Each row was made from one small tree. Brackets hold a mark, then the marks that hang from it, in alphabetical order. Every link used is in the known rows. Write each row's tree.
Known rows:
(suseg (rukez fililog (fuvod raku voviroz))): [ 0.03 -0.37  0.00  0.37  0.53 -0.16  0.01 -0.08  0.03 -0.51 -0.38 -0.15
  0.26  0.26  0.01  0.23 -0.27 -0.01]
(raku (fuvod (voviroz fililog))): [ 0.20  0.09  0.09  0.24 -0.10 -0.03 -0.05  0.14 -0.11 -0.25 -0.29  0.11
  0.23 -0.11  0.33 -0.01 -0.29 -0.02]
(rukez (fililog nosuza raku)): [ 0.19 -0.04 -0.06  0.46  0.53 -0.21 -0.30  0.01  0.15  0.19 -0.22 -0.18
  0.17  0.12  0.18 -0.07  0.19  0.04]
(suseg rukez): [-0.23 -0.14 -0.04 -0.01 -0.06  0.00  0.06  0.00 -0.03 -0.36 -0.09  0.08
  0.15  0.05 -0.13  0.16 -0.29 -0.15]
(fuvod raku voviroz): [ 0.28  0.13  0.17  0.26  0.43 -0.03 -0.07 -0.32 -0.12 -0.42  0.01 -0.21
  0.15 -0.06  0.18  0.34 -0.40  0.02]
(rukez (fililog raku voviroz)): [ 0.11  0.05 -0.05  0.38  0.47 -0.27 -0.28 -0.07  0.10  0.22 -0.35 -0.30
  0.19  0.25  0.02 -0.11  0.35  0.11]
(fililog raku): [ 0.20  0.15  0.03  0.27  0.33 -0.12 -0.09  0.04 -0.09  0.23 -0.23 -0.19
  0.21 -0.01 -0.04  0.13  0.01  0.09]
(fuvod raku (voviroz fililog)): [ 0.03  0.11  0.06  0.24  0.43 -0.11 -0.14 -0.17 -0.15 -0.45 -0.07 -0.18
  0.06 -0.03  0.26  0.15 -0.58 -0.02]
(fuvod (voviroz fililog)): [-0.08  0.02 -0.05  0.15  0.07 -0.17 -0.17 -0.05 -0.16 -0.22 -0.08 -0.11
  0.19 -0.02  0.16  0.01 -0.37 -0.08]
(rukez (fililog (nosuza (fuvod voviroz)) raku)): [ 0.22 -0.30 -0.02  0.58  0.47 -0.39 -0.36 -0.03  0.09  0.07 -0.19 -0.08
  0.27  0.15  0.14 -0.03  0.18  0.04]
(fuvod raku (voviroz (fililog nosuza))): [ 0.00  0.06  0.01  0.39  0.45 -0.17 -0.33 -0.15 -0.09 -0.55 -0.03 -0.14
  0.07 -0.06  0.30  0.13 -0.63 -0.06]
(rukez (fililog voviroz) (fuvod raku)): [ 0.09 -0.28 -0.04  0.45  0.63 -0.26 -0.22  0.00  0.18 -0.10 -0.44 -0.24
 -0.05  0.44  0.00 -0.15  0.28  0.20]
(fosume (fililog voviroz)): [-0.22  0.33 -0.19  0.26 -0.13 -0.14 -0.23 -0.25 -0.10 -0.20  0.01 -0.14
  0.02  0.29  0.13  0.09  0.05 -0.02]
(voviroz (fililog (nosuza fuvod) raku)): [-0.24 -0.23 -0.16  0.42  0.20 -0.39 -0.42  0.31 -0.04  0.02 -0.20  0.10
  0.05  0.07  0.03 -0.21 -0.20 -0.02]
(nosuza fuvod): [-0.08 -0.42  0.00  0.04 -0.14 -0.19 -0.01  0.11 -0.02 -0.03  0.07  0.25
 -0.07  0.10 -0.15 -0.09  0.14  0.01]
(fosume fililog (fuvod raku)): [ 0.05  0.54 -0.28  0.27  0.05 -0.14  0.33 -0.54  0.03 -0.34  0.18 -0.22
 -0.15  0.18  0.46  0.15 -0.37 -0.22]
(fililog (raku fuvod) voviroz): [ 0.29  0.26  0.10  0.53  0.14 -0.20 -0.30  0.10 -0.06  0.08 -0.50 -0.11
  0.34  0.06 -0.04  0.06  0.15  0.14]
(suseg (rukez (fuvod raku voviroz))): [-0.01 -0.29  0.04  0.32  0.32 -0.12  0.00 -0.06 -0.09 -0.58 -0.31 -0.10
  0.28  0.14 -0.12  0.35 -0.45 -0.04]
(rukez (fuvod raku)): [ 0.15 -0.23  0.04  0.29  0.42 -0.09  0.00  0.10  0.01 -0.13 -0.27 -0.10
 -0.05  0.17 -0.05  0.06 -0.06  0.17]
(fililog nosuza voviroz): [-0.17 -0.01 -0.09  0.40 -0.06 -0.26 -0.60 -0.06  0.10 -0.24 -0.04 -0.01
  0.07  0.12 -0.09 -0.08  0.06 -0.07]
(rukez (fililog voviroz) fuvod): [-0.01 -0.36 -0.11  0.39  0.33 -0.31 -0.25  0.08  0.18  0.08 -0.45 -0.17
  0.07  0.45 -0.07 -0.25  0.45  0.16]

Which tree is each row?
[ 0.07 -0.32  0.06  0.45  0.17 -0.26 -0.36 -0.09 -0.01 -0.44  0.12  0.14
  0.07  0.00  0.06  0.11 -0.22 -0.06] : (fililog (nosuza (fuvod raku voviroz)))
[ 0.03  0.14 -0.04  0.28  0.18 -0.12 -0.10  0.34 -0.10  0.08 -0.44  0.01
  0.12 -0.02  0.20 -0.15 -0.21  0.05] : (voviroz (fililog (raku fuvod)))
[ 0.12  0.59 -0.35  0.42  0.01 -0.30  0.24 -0.42 -0.04  0.04  0.00 -0.30
  0.13  0.17  0.35  0.15 -0.19 -0.20] : (fosume (fililog raku) fuvod)
[-0.17  0.03 -0.16  0.40  0.28 -0.27 -0.40  0.22 -0.04  0.03 -0.23 -0.06
  0.09  0.01  0.13 -0.15 -0.27 -0.02] : (voviroz (fililog nosuza raku))
[ 0.39 -0.26 -0.01  0.62  0.71 -0.36 -0.17  0.00 -0.01  0.21 -0.55 -0.38
  0.42  0.27  0.08  0.07  0.21  0.21] : (rukez (fililog raku) (fuvod voviroz))
[ 0.08 -0.21 -0.01  0.41  0.48 -0.23 -0.15  0.05 -0.11 -0.31 -0.33 -0.18
  0.10  0.16  0.09  0.07 -0.35  0.11] : (rukez (fuvod raku (voviroz fililog)))
[ 0.11 -0.36  0.01  0.40  0.39 -0.25 -0.28 -0.11  0.15 -0.23  0.01  0.04
  0.02  0.15  0.21 -0.07  0.07 -0.02] : (rukez (fililog (nosuza (fuvod raku voviroz))))
[-0.30 -0.23 -0.13  0.29  0.11 -0.19 -0.30 -0.07  0.16 -0.43 -0.19  0.01
  0.17  0.23 -0.05 -0.03 -0.07 -0.17] : (suseg (rukez (fililog nosuza voviroz)))
[ 0.04  0.11 -0.03  0.33  0.28 -0.26 -0.22 -0.03 -0.21 -0.07 -0.22 -0.23
  0.34 -0.03  0.15  0.10 -0.36 -0.01] : (fuvod (voviroz (fililog raku)))
[-0.16 -0.40 -0.02  0.17 -0.08 -0.33 -0.15  0.07 -0.13 -0.20  0.00  0.17
  0.09  0.09 -0.01 -0.08 -0.16 -0.04] : (nosuza (fuvod (voviroz fililog)))
[ 0.25  0.20  0.04  0.78  0.15 -0.29 -0.61  0.13  0.03 -0.07 -0.44 -0.05
  0.35  0.03  0.02  0.03  0.08  0.04] : (fililog nosuza (raku fuvod) voviroz)
[-0.02 -0.28 -0.08  0.34  0.18 -0.28 -0.17  0.14 -0.10 -0.12 -0.35 -0.12
  0.21  0.17  0.01 -0.02 -0.17  0.07] : (rukez (fuvod (voviroz fililog)))
[ 0.39  0.13  0.09  0.62  0.21 -0.12 -0.33  0.21  0.00  0.04 -0.35  0.04
  0.30 -0.12  0.16  0.08 -0.06  0.05] : (fililog nosuza (raku fuvod))
[ 0.49  0.15  0.13  0.73  0.24 -0.18 -0.39  0.07 -0.06 -0.09 -0.34 -0.05
  0.48 -0.15  0.22  0.22 -0.18  0.02] : (fililog nosuza (raku (fuvod voviroz)))
[-0.05  0.03 -0.10  0.50  0.04 -0.21 -0.28 -0.26 -0.12 -0.45  0.18  0.02
  0.05  0.17  0.30  0.23 -0.23 -0.07] : (fosume (fililog (nosuza (fuvod raku voviroz))))
[-0.07 -0.32  0.05  0.23  0.22 -0.28 -0.13 -0.02 -0.14 -0.38  0.02  0.11
 -0.02  0.08  0.06  0.03 -0.33 -0.01] : (nosuza (fuvod raku (voviroz fililog)))
[ 0.08 -0.21 -0.06  0.48  0.35 -0.34 -0.21  0.16 -0.15  0.00 -0.47 -0.22
  0.33  0.16  0.00  0.04 -0.18  0.12] : (rukez (fuvod (voviroz (fililog raku))))
[ 0.18  0.05  0.07  0.37 -0.11 -0.07 -0.21  0.15 -0.06 -0.33 -0.26  0.15
  0.24 -0.13  0.35 -0.03 -0.32 -0.06] : (raku (fuvod (voviroz (fililog nosuza))))
[ 0.09  0.53 -0.38  0.62  0.03 -0.37 -0.01 -0.41  0.03 -0.07  0.05 -0.25
  0.15  0.15  0.40  0.14 -0.25 -0.25] : (fosume (fililog nosuza raku) fuvod)
